Each row comes from the steps of one path. Every step used is in the known rows, and no mark comes twice. Write the path behind each row, first mark first.
In the rows, zero is written as 128.
Known rows:
vebugol vagev fezop: [117 105 165 105  75 120 144 119 128 123 123 105 169 132 157 116 108 174]
fezop davu sumetaf vagev: [ 96 109 205 108 104 141 120  90  90 129 122  87 156 175 132 115 185 153]
gile vebugol vagev sumetaf davu: [ 99 110 187  83  79  91 123 111 141 108 122 140 162 169 132 122 150 166]
davu sumetaf gile vebugol vagev fezop: [119 127 162 147  81 114 164 113 140 120 111 109 177 140 157 119 120 195]
gile sumetaf: [ 88 103 159 111  91  76 138  95 128 117 138 121 133 156 127 120 117 168]
vebugol gile sumetaf davu: [ 88 120 166 103  91  43 104  87 133  92 132 105 126 169 121 139 141 197]
vebugol vagev: [113 122 192 101  83  94 142  93 125 130 115 129 155 141 141 140 126 156]
vebugol gile sumetaf vagev fezop davu: [ 94  70 146  87 112 102 124  94 113  95 131  61 134 163 134 122 163 171]
davu sumetaf: [ 96 136 178 132  81 138 119 101 109 139 143 106 165 151 135 114 131 178]
sumetaf vagev fezop: [105  86 172  97  71 145 127 123 104 111 127  92 155 122 148  99 128 162]
fezop davu sumetaf vagev vebugol: [127 124 168  86 100 130 104  97  98 128 125  87 169 159 148 121 172 183]
vebugol gile: [100 116 148  91  84  99 105  80 115 105 137  93 137 107 123 151 128 179]
vagev fezop davu sumetaf: [ 99 104 162 126  99 153 130 104 106 128 140  64 175 170 150  94 151 188]
vagev fezop: [104  91 150 105  69 135 133 116 117 112 136  87 165 118 151  96 104 181]
davu fezop: [114 111 177 106  54 116 136 105  81  91 126 119 153 128 136 129 126 173]
vebugol vagev sumetaf: [ 95 114 167  85  73 119 130 121 128 132 144 132 169 163 137 119 122 147]
vagev sumetaf: [ 83 100 154  84  69 135 118 119 118 122 157 115 161 149 130 100 117 155]
gile sumetaf vagev fezop: [ 95  84 162 105  81 117 135 126 116 109 133 100 143 148 143 100 122 163]
sumetaf gile vebugol vagev fezop davu: [121  83 163 112 105  87 180  81 135  97  94  82 163 151 155 125 153 185]
fezop davu: [100  83 179  87 105 105 138  67 105 111 120  81 148 152 135 121 161 165]

Write each row's path:
[101 100 161  79  82 116 138 113 141 124 134 145 161 144 129 127 131 147]
gile vebugol vagev sumetaf
[112 131 177 154  96 103 167  99 123 124 112  70 181 188 162 114 143 199]
vebugol vagev fezop davu sumetaf gile
[121  91 158  99  83 119 153 111 138 112 113 118 163 113 150 124 119 172]
gile vebugol vagev fezop
[111 102 167 122 110 140 147  99 125 128 120  92 173 166 148 118 163 183]
gile vebugol vagev fezop davu sumetaf
[ 98 131 184 150  97  97 155  76 112 120 117  71 166 180 144 116 156 194]
fezop davu sumetaf gile
[128 141 166  97  81 134  96 114 100 134 131 108 171 138 149 122 146 185]
davu sumetaf vagev vebugol
[ 94  62 165  91 109 109 141 101 110 103 126  74 143 172 142 100 162 160]
gile sumetaf vagev fezop davu
[101 114 184  95  44 113 114 131  87  83 138 123 163 172 137 105 143 181]
vagev sumetaf davu fezop
[122 104 159 124  78  95 173 106 143 106 102 108 166 120 155 126 116 186]
sumetaf gile vebugol vagev fezop
[ 88 111 136 103  95  65 118  86 131 106 146 105 122 143 118 148 120 178]
vebugol gile sumetaf
[ 95 115 183 121 106 133 127  82 102 132 135  81 163 176 135 114 165 177]
fezop davu sumetaf
[111 131 141  87  90  38  91  93 136  93 133 104 136 158 135 145 137 216]
vagev vebugol gile sumetaf davu
[122 115 150  78  88  82 114 106 117 115 129 118 144 144 142 128 133 174]
gile sumetaf vagev vebugol
[110 114 175 126 103 142 138 106 115 137 128  79 179 182 155 108 150 183]
vebugol vagev fezop davu sumetaf
[126 146 137  86  85 121  76 101 105 120 141  89 155 120 137 152 147 194]
davu sumetaf vagev vebugol gile
[100 150 181 159  75 104 147  94 115 126 124  94 168 158 143 116 125 195]
davu sumetaf gile
